Each row was made from one path, in order. Every step used is in the known rows, and no mark comes twice. Write each row's path.
(in the rows, 128 means zero)
Known rows:
duri/gonofad/puzokim/lezaz: [121 125 142 139 129 113 123 125 153 115 129 134 142 133 132 139 116 128
 153 124 113 112 124 106 126 106 122 107 127 125 180]
lezaz/mudag/gigo/duri: [116 136 148 136  53 182 131 131 107 119 116 172 119 134 112 108 164 142
 111 128 139 136 140 106 131 131 120 116 140 134  73]
dava/lezaz/mudag/gigo/duri/gonofad/mogiz: [102 121 110 142  29 115 111 110 120 123 150 114 105 121 104 146 162 138
 149 114 135 128 119 175 135  97 118 119 130 134 142]
lezaz/mudag/gigo/duri/gonofad/kaselep: [103 137 152 147  31 121 123 126 100 111 141 149 122 129  94 111 147 153
 119 118 130 129 125 124 128 139 121  86 145 121 114]
duri/gonofad/puzokim/lezaz/mudag/gigo: [ 96 129 141 147  68 150 131 128 108  93 132 209 126 138 126 127 148 124
 147 101  95 109 131  84 131  85 124  96 125 127 136]
pupud/tarami/gonofad/bomif: [131 108 158 106 192  92 151 137 131 145 138 176 138 124 137 108 123 103
 119 140 146 120 121 107 131 127 126 160 138 139  57]
puzokim/lezaz/mudag/gigo/duri: [118 138 152 137  28 179 135 122 108 100 117 216 119 141 122 124 168 146
 142 118 138 127 144  70 133 118 117 122 122 125  55]
pupud/tarami/gonofad/mogiz: [135 109 153 116 167  89 146 136 143 134 143 163 139 122 150 131 123 125
 127 145 118 119 121 113 132 121 115 150 144 132  62]
puzokim/lezaz: [133 135 148 129 134 175 133 130 137 119 116 143 131 137 143 138 127 126
 144 126 126 128 141 100 127 133 118 137 125 128 121]
bomif/gonofad/puzokim/lezaz/mudag/gigo/duri: [124 136 119 166  33 168 149 123 100  97 133 224 114 136 135 126 159 166
 149 129 115 117 148  82 133  78 137 103 111 105  93]
puzokim/lezaz/mudag/gigo/duri/gonofad/bomif: [ 94 126 139 116  27 122 130 111 115 109 145 211 112 136 100 119 163 117
 154 111 167 121 125  64 138  93 126 137 126 139 108]
lizo/tarami/gonofad/kaselep: [135 129 139 131 153  66 137 126 118 136 123  99 123 124 162 144 113 147
 112 111 117 114 114 143 124 133 136 116 152 113  57]
gonofad/duri: [143 132 146 128 153 138 127 137 163 135 103  94 126 129 125 119 131 111
 109 144 117 143 132 122 127 152 118 134 151 131 151]
puzokim/lezaz/dava: [133 129 144 104 152 170 116 124 135 122 119 160 124 131 143 135 120 120
 123 115 113 129 133  64 128 136 118 134  93 122  99]
gigo/duri/gonofad/dava: [133 128 155  96 130  78 117 120 154 143 138  94 152 129  94 126 127 127
 122 137 179 138 115 130 122 189 121 135 132 131 193]
kaselep/gonofad: [141 132 137 118 159 100 139 138 123 142 112 101 137 129 140 116 106 125
 115 146 129 136 142 149 127 134 141 143 150 134  96]
lizo/tarami/gonofad: [124 125 153 120 166  87 145 130 141 137 112 119 131 126 161 139 122 121
 116 110 124 120 116 135 124 124 138 139 152 134  58]
bomif/gonofad/puzokim/lezaz: [140 134 115 158 143 159 147 131 130 113 131 151 127 133 156 138 116 147
 154 138 102 116 144 108 127  93 139 114 114 109 152]
mudag/gigo: [101 140 139 129 110 194 131 142 120 140 113 112 124 135 128 114 151 124
 112 123 127 144 147 142 125 130 122 124 140 141 119]
gigo/duri: [137 134 149 126 120 141 125 126 151 139 111  96 134 130 120 122 131 144
 118 148 156 138 135 128 127 153 118 125 142 128 117]
duri/gonofad: [108 132 160 127 152 139 132 142 151 130 125  95 146 127 112 121 112 111
 128 124 123 135 122 142 122 142 123 121 150 144 176]
gigo/mudag: [108 146 148 127 138 187 139 125 117 116 123 107 127 135 124 119 151 134
 124 136 107 139 134 117 128 113 124 123 142 138 134]
dava/lezaz/mudag/gigo/duri: [120 130 124 150  47 172 116 124 100 123 118 126 113 127 113 129 166 145
 132 119 134 134 139 172 128 130 120 116 122 129  79]
mogiz/gonofad: [120 144 168 148 157 129 156 142 132 132 132  98 141 126 143 111 112 132
 125 137 128 134 142 129 126 128 123 133 153 135 161]
dava/lezaz: [136 130 122 142 155 165 116 134 131 138 116  53 127 123 134 140 123 124
 136 128 121 137 134 204 122 144 122 128 125 132 146]
pupud/tarami/lizo: [142 138 171 125 186 110 142 160 145 138 122 165 191 132 146 124 107 111
 105 149 126 123 118 112 120 152 113 142 133 126 125]
mudag/gigo/duri/gonofad/mogiz: [ 91 129 129 118  45 105 119 114 154 143 143 100 118 128 105 131 155 139
 128 130 158 137 127 139 133 106 117 125 146 139 155]
mudag/gigo/duri: [109 142 141 128  67 164 127 127 134 144 112 113 129 134 115 115 161 145
 114 135 156 143 145 133 125 138 119 121 138 135 101]
tarami/lizo: [130 146 146 129 176 102 134 144 139 139 123 104 156 132 141 140  98 117
 105 151 131 129 119 130 122 130 116 134 137 128 153]
lezaz/dava/gonofad: [133 128  85 117 179 167 119 134 138 134 103 123 124 123 121 115 111 117
 101 128 107 136 123 128 124 146 136 129 102 133 103]
tarami/gonofad: [122 128 163 128 171 101 148 136 129 134 119 111 127 127 134 125 111 124
 118 141 120 128 129 140 123 133 120 130 147 136  78]
dava/lezaz/mudag: [141 125 125 151 141 185 121 136 103 115 123 115 117 123 132 138 128 123
 130 119 103 132 129 172 127 137 127 124 127 128 114]
lizo/tarami: [134 132 140 122 153 158 127 134 148 139 109 108 138 130 159 137 130 122
 112 107 131 130 125 132 125 135 140 138 151 130 121]
duri/gonofad/puzokim: [119 124 140 138 162 113 121 135 152 132 131  92 142 127 122 124 113 124
 121 133 112 123 120 143 125 115 125  99 144 129 199]
pupud/tarami: [141 124 167 125 174 180 136 156 146 134 115 163 166 130 137 107 132 116
 117 134 123 133 134 119 124 165 119 136 138 135 105]

Write each row's path:
[142 122 109 100 172  85 133 126 116 157 130 103 120 127 138 116 109 111
 119 150 159 133 139 136 137 109 151 168 151 140 109]	kaselep/gonofad/bomif
[140 141 122 159 152 169 146 142 104 130 142  89 119 125 139 122 105 155
 124 141 107 134 140 151 124 140 140 107 137 109 149]	bomif/gonofad/kaselep
[119 134 141 129 172 115 151 129 124 145 150 102 119 125 140 111 112 118
 122 138 157 132 135 113 136 100 134 155 150 138 178]	mogiz/gonofad/bomif
[112 130 157 105  35 120 125 114 112 104 144 212 141 139  98 128 165 127
 146 104 161 128 122  72 127 152 119 133 111 128 131]	puzokim/lezaz/mudag/gigo/duri/gonofad/dava
[107 125 126 121  99 141 117 132  88 123 147 122 135 125 102 133 151 107
 133  95 126 136 120 179 121 155 127 128 115 138 170]	duri/gonofad/dava/lezaz/mudag/gigo
[148 130 138 141 159 112 138 130  87 122 156 112 132 119 137 132 120 126
 135 118 129 131 127 156 126 157 130 145 121 125 177]	mogiz/gonofad/dava/lezaz/mudag
[ 97 125 137 129   4 124 129 108 128 100 149 203 109 133 113 142 163 141
 158 114 139 120 125  68 141  84 118 129 130 130 115]	puzokim/lezaz/mudag/gigo/duri/gonofad/mogiz
[169 119 111 112 160  84 120 128  79 132 135 114 133 123 135 137 116 120
 127 127 129 132 130 183 128 161 147 155 121 126 106]	kaselep/gonofad/dava/lezaz/mudag
[152 120 112 104 156  69 116 117 127 131 118 158 128 130 160 134 108 135
 120 134 104 114 138  79 132 101 140 131  96 110  80]	kaselep/gonofad/puzokim/lezaz/dava
[147 135  90 138 153 132 130 142 165 129  87 103 127 127 116 117 122 109
 120 147 112 139 126 156 125 153 133 134 143 137 137]	dava/gonofad/duri
[130 132 143 133 157 102 133 120 134 121 139 155 126 126 163 130 112 140
 131 124 101 111 136  56 131  91 122 118  96 112 150]	mogiz/gonofad/puzokim/lezaz/dava
[143 127 125 139 139 150 120 126 141 118 118 141 126 136 153 143 122 140
 140 133 114 116 137  94 130 108 122 114 121 114 137]	gonofad/puzokim/lezaz
[147 135  75 152 143 150 124 138 118 129 111  88 127 126 125 123 104 149
 118 139 116 133 129 170 124 154 137 106 133 121 120]	dava/gonofad/kaselep
[108 122 135 109 164 118 126 130 142 145 145  99 123 126 110 118 113  98
 126 129 154 132 117 129 131 115 133 142 147 148 185]	duri/gonofad/bomif
[ 96 123 133 129  29 123 125 116 127 118 153 160 109 127 103 126 158 137
 128 123 140 130 122 107 139  94 120 121 147 135 133]	lezaz/mudag/gigo/duri/gonofad/mogiz
[ 97 128 135 112  56  90 105 106 150 126 127 164 129 131 114 129 154 142
 130 111 130 115 127  75 128 104 116  98  89 117 130]	mudag/gigo/duri/gonofad/puzokim/lezaz/dava
[140 133 114 157 171 161 145 141 129 132 132 107 127 126 146 122 114 144
 122 148 103 126 141 142 125 105 143 109 133 113 171]	bomif/gonofad/puzokim
[136 120  58  97 162 147 115 114 131 129 120 169 102 128 129 130 115 106
 136 122 137 123 122  78 136 109 142 157  82 129  99]	puzokim/lezaz/dava/gonofad/bomif
[113 120 133 120 140 116 121 128 157 134 148  90 122 124 123 138 114 118
 133 132 127 131 117 138 133 113 122 133 151 138 198]	duri/gonofad/mogiz
[151 115 132 120 168  86 131 122  83 123 142 127 120 120 128 144 123 119
 131 121 122 126 115 168 123 156 125 142 116 126  87]	tarami/gonofad/dava/lezaz/mudag
[141 121 122 114 159 142 106 119 138 121 122 156 117 131 152 138 121 133
 116 122 102 117 132  63 131 108 121 115  88 108 118]	gonofad/puzokim/lezaz/dava
[140 127 102 113 108 111 121 128  64 135 135 128 126 128 130 130 145 120
 124 115 132 140 141 188 128 151 145 151 118 130  88]	kaselep/gonofad/dava/lezaz/mudag/gigo
[ 98 122 114 131  49 115 113 112 105 131 146 129 106 123  91 126 161 118
 145 112 159 128 118 170 134 103 130 129 125 142 136]	dava/lezaz/mudag/gigo/duri/gonofad/bomif
[145 122 108 111 144  82 128 124 131 145 135  92 116 126 151 137 104 132
 121 152 131 135 139 144 139 102 141 156 155 130 113]	kaselep/gonofad/mogiz
[157 128 108 141 164 173 139 134  82 120 154 124 125 121 129 137 124 124
 138 122 116 136 129 174 123 158 145 141 106 116 159]	bomif/gonofad/dava/lezaz/mudag
[135 123  62 121 170 152 128 132 132 143 118 110 109 126 119 118 116 110
 126 140 152 133 126 151 133 118 145 151 133 142 136]	dava/gonofad/bomif
[151 133 100 131 179 151 132 131 109 144 145  64 131 121 133 144 117 129
 143 132 134 143 132 206 117 164 142 146 105 120 188]	bomif/gonofad/dava/lezaz
[146 131  70 127 162 146 109 128 117 131 116 104 116 121 125 120 102 140
  98 128 102 131 120 134 125 157 135 104 100 112 103]	lezaz/dava/gonofad/kaselep
[131 138 146 157 141 107 151 125 136 116 135 140 135 132 163 132 111 147
 151 134 114 109 143  93 131  93 123 119 128 117 168]	mogiz/gonofad/puzokim/lezaz
[139 121  57 132 147 151 124 128 146 134 123  98 108 126 134 138 117 131
 129 146 125 133 125 158 135 111 135 141 137 133 144]	dava/gonofad/mogiz
[150 112 172  95 201  86 146 143 129 142 134 170 169 126 133 116 123 111
 116 135 140 128 120 114 120 186 119 155 126 129  75]	pupud/tarami/gonofad/dava
[107 123 119 158  47 108 109 121 117 120 130 117 124 124 104 130 160 144
 139 116 119 120 121 179 128 106 125  87 123 124 143]	dava/lezaz/mudag/gigo/duri/gonofad/puzokim
[147 128  69 151 140 145 125 125 142 114 101 146 128 134 144 137 117 141
 150 135 111 114 132 127 128 105 134 116 112 116 123]	dava/gonofad/puzokim/lezaz
[145 125  67 151 168 142 123 137 141 132 103 100 130 128 133 122 114 136
 119 144 111 124 128 163 126 121 141 108 130 123 142]	dava/gonofad/puzokim
[ 94 134 166 135  16 142 136 120 124  96 128 210 130 137 102 120 161 132
 155 107 136 122 129  80 130 119 118 115 126 135 101]	puzokim/lezaz/mudag/gigo/duri/gonofad
[144 120 140 120 109  87 110 114 121 122 145 107 141 123  91 139 134 127
 141 120 155 130 107 164 123 179 124 129 116 127 172]	gigo/duri/gonofad/dava/lezaz/mudag
[119 120 136 120  94  89 119 111 171 139 146  87 126 124 110 141 127 140
 134 145 156 129 115 127 134 118 118 132 148 134 176]	gigo/duri/gonofad/mogiz
[120 119 136 114 152 108 110 119 153 118 133 152 131 128 131 136 114 120
 129 113  99 112 118  66 127 107 123 107  92 117 164]	duri/gonofad/puzokim/lezaz/dava
[120 133 148 139 137 115 123 134 128 127 139  73 136 124 117 124 104 136
 122 127 118 130 121 145 122 151 124  99 147 125 178]	duri/gonofad/kaselep
[138 122 133 111 127  68 102 113 149 149 137  48 148 122  96 146 131 127
 143 129 172 136 112 196 118 187 120 135 114 128 199]	gigo/duri/gonofad/dava/lezaz
[147 129  83 115 172 127 114 134 163 135  91 117 119 120 114 113 122 104
  98 135 101 139 120 119 126 158 132 134 109 129 120]	lezaz/dava/gonofad/duri
[124 117 124 101 177  71 141 120 132 148 131 124 112 124 158 139 123 109
 117 113 154 117 112 121 132  96 148 162 151 135  72]	lizo/tarami/gonofad/bomif
[136 130  89 116 151 161 122 124 140 117 103 168 121 130 133 131 118 120
 133 119 105 126 128  96 127 135 131 135  83 127  87]	puzokim/lezaz/dava/gonofad
